Each row was made from one walk, in order. Every step used is in the known rows, and no mark comes twice. Write each row's walk.
Known rows
P/G: [-12  22 -28   9  -1   0  -4  -1 -14 -16   6  -4   0  -1   0   7 -11  -5
   3   6   1  -7   4 -28   5  -3]
R/M/P: [  1  22  19  11  -7  -1   1   9  -2 -29   2  -1 -12  28 -10  20  -3  22
 -15   5   0  17   2  11   6  -7]
W/N: [ -1  -6   3  -8   3  -1 -11   7  -1  -9  12  -4 -31   4 -10   4   0   0
  -2  19 -12   1   2  -9  -2   5]
G/R: [ -1  -8 -29   4   0 -10  -9   6   2  36  -8   4  -5 -12   1 -16   1   7
 -10 -14   9 -17  -7  -5  -2  -2]
M/G: [ -6 -26  12   1  -3   5   0  -2   1 -24   3  10  -6  -8  -7   5   7   4
  -7  -3   1  -3  -1  -7   1  -3]
G/R/M/F: [  2 -29  -2   4   2   0  -4   2  -3  -6  -1   3  -9 -20 -10 -10  -2   7
 -18  -4  11  16  -5  40  10 -13]
M/P/G/R/W/N: [ -6   2 -21 -32   2  -2 -16   9  -3  -3   9  -4 -34   6  -7   8  -3   3
  -4  14 -11   4  -2   1   6   2]
M/G/R: [ -5 -26 -21   5  -3  -6  -9   5   2  19  -5  11  -9 -17  -4 -12   6  10
 -15 -16  10 -20  -7  -9  -1  -4]
P/G/R/W/N/S: [  4   1 -20 -21   4  -7 -12  -3  -1   6  27  -2 -20 -14 -25 -14  -2   3
  -5  -3   3 -11  -5  29  12  -7]
F/M/G/R: [  4 -16 -29   3  -2  -7  -7   3   5  18  -5   7  -1 -13  -3 -13   6   7
 -10 -14  13 -13  -8  10  -8  -7]
R/N: [  1  -3 -10  13   1   0   3   0  -1  -5  -5   0   5   2 -27   4   2  -5
   2  24  -3  -6   6  21  11  -6]
M/G/R/W/N/S: [  7 -15  -6 -24   3  -5 -10  -3   5   3  25   2 -22 -17 -28 -15   5   5
  -8  -6   3 -10  -7  36  10  -7]
M/P/G: [-13  36 -19   3  -5  -1  -3   5 -19 -29   8  -4  -9  15  -1  26 -14   5
 -16  10  -1  -6   4 -33   3  -3]
N/S: [  9   3   1  -1   1  -6   0  -7   1   5  20   0   1 -12 -21 -13   0   4
  -9 -11   9 -13  -4  29   6  -8]
P/G/R: [-10   7 -48  10  -1 -10 -12   5  -8  24  -3   1  -5 -11   1 -11  -7   3
  -7 -10  10 -22  -3 -24   2  -5]
R/P: [ -2  -4  -5  -9   2   7   1   2 -16 -10   3   2  -8  -8  -6  -3   3 -20
 -14 -10  11  22   5 -42  15 -15]
M/F/G: [ -7   8  -2  -8   4   9  -3   3  -6  -3   8   9  -6 -20  -3  -1  -7   2
 -15   3   8   7  -5 -13   2   7]
R/W: [  1  -4  -6 -37   1   6   1  -4   6   0  -3   0   5   0   3   1   2  -6
  16  -3  -2  18  -2  35  12  -3]
P/G/R/M/F: [ -3 -22 -12   7   1  -1  -6   2  -7 -13   2   2  -9 -20 -10  -8  -6   5
 -17  -2  11  13  -4  29  11 -13]
G/R/M/F/P: [ 14 -28  -2   4   3  -8   3   6 -12  -4   6   0  -4 -30  -5  -6   1  22
 -23   6   5  18  -3  10  -4  21]
F/R: [ -6 -10   7  -2   2 -13   5   5   1   6  -2  -3  -8 -13   7  -5   0 -10
  -3  14  21  11  -9 -10  -5   6]
M/P: [ -2  20  13  -8  -6  -1   2   9  -8 -17   3  -1 -11  22  -1  26  -5  14
 -27   6  -3   1   0  -7  -4   0]

Which walk is each row?
[  3  -5 -11  30  -2  -7  -7   5   9   9  -7   3  -4   2 -11 -20   3  16
  11 -10   9  10  -1  24  14 -11]	G/R/M
[-13  34 -12  15  -5  -6  -2   6 -16 -34   7  -5 -11  14  -5  20 -13   7
 -10  14   8   8   3 -24   8  -6]	F/R/M/P/G
[ -5  -5 -26 -30   4  -2 -16   6   0   3   8  -4 -30  -2  -7  -1  -1  -3
   5  12 -10   4  -2   4   8   2]	P/G/R/W/N
[ 11  35   2 -10  -5  -1   4   6  -3 -19   4  -6   0  29  -1  24  -5  10
 -21   9   1  10   0  19 -14  -5]	F/M/P
[ -2  26   4  14  -7  -4  -5  13  -1  -9   0   4 -15  21 -10  11  -5  27
 -19  -1   5   9  -2   0   6  -5]	F/G/R/M/P
[ -5   9   2   5   3   9  -3   4  -2 -12   8   9  -6 -15  -8  -6  -7   8
  -7   3  11  18  -4   1  10   2]	R/M/F/G
[  0  17   6  13  -8  -6  -3  12  -1 -11  -2   1 -14  22 -10  13  -3  25
 -19  -1   3   8  -1   9   6  -8]	G/R/M/P
[ 10   1 -30  13   2 -14  -2  -3  -6  14  17   0   3 -22 -38 -16  -1   8
 -15   3  12 -25  -2  27  11  -4]	F/P/G/R/N/S
[-14  20 -31   3   1   4  -3   0 -25 -24   9  -2  -6  -6  -4   5  -8 -18
  -7  -1   8   9   8 -58  16 -13]	R/P/G
[ -6 -22 -20  -6   1   3  -5   6 -14   4   0   9 -15 -20  -9 -11   7 -12
 -24 -21  18   8   0 -49  15 -18]	M/G/R/P
[ -3   4 -49  11   0 -14  -9   7 -13  25   0   0  -3 -20   2 -10  -5  12
 -13  -6   7 -19  -3 -33  -3  10]	F/P/G/R
[  0  -9 -30  16   0  -7  -4   4   1  21 -10   3   2  -6 -26  -7   3  -1
  -4  14   4 -18   1  18  10  -7]	G/R/N
[-11  37 -14  17  -6  -1  -3   5 -16 -37   8  -4  -9  19  -7  22 -13  11
  -9  10   0   5   6 -20  10  -7]	R/M/P/G
[  9  -4  -1 -26   4  -4  -7  -5   4  -1  27  -3 -18  -9 -25 -11   2   2
  -2   0   0  -2  -4  40  11  -5]	R/W/N/S
[ -2   5 -22  12   1  -4   0   1 -23 -28  12  -5  -1 -20  -3   7 -10   8
 -11  13   1  10   4 -20   3  13]	R/M/F/P/G
[  7 -16   3 -33   6  -7  -5  -3   1  -3  27  -3 -23 -22 -24 -11   1  -4
 -13   6   9   4  -9  45   9  -4]	M/F/R/W/N/S
[ -1  -9 -43  16   2  -8  -3   5 -13   8  -4   1   1 -19 -26  -2  -3   1
 -16  21   5 -15   2   7   9   0]	M/F/P/G/R/N
[  9  -6 -11 -24   4  -7 -10  -2   4  12  24  -1 -20 -13 -26 -16   2   4
  -6  -4   3  -8  -6  39  10  -6]	G/R/W/N/S
[ -4  47 -26   2  -5  -1  -1   3 -16 -30   9  -8   0  20   0  25 -14   2
 -13  12   2   1   4 -15  -4  -6]	F/M/P/G
[-10  17 -43   7  -4 -11 -11   9 -12  16  -2   1 -11  -2   0   2  -9  10
 -21  -7   8 -22  -3 -28   0  -5]	M/P/G/R
[ -5   2 -43  21   0  -7  -6   4  -7  13  -8   1   2  -5 -26  -3  -3  -3
  -3  17   4 -21   3   5  13  -9]	P/G/R/N
[  0  -5  14  25   0  -9   3   4   8 -13  -3  -2  -6   0  -7 -12   2   4
  15   9  19  30  -3  20  12  -5]	F/R/M
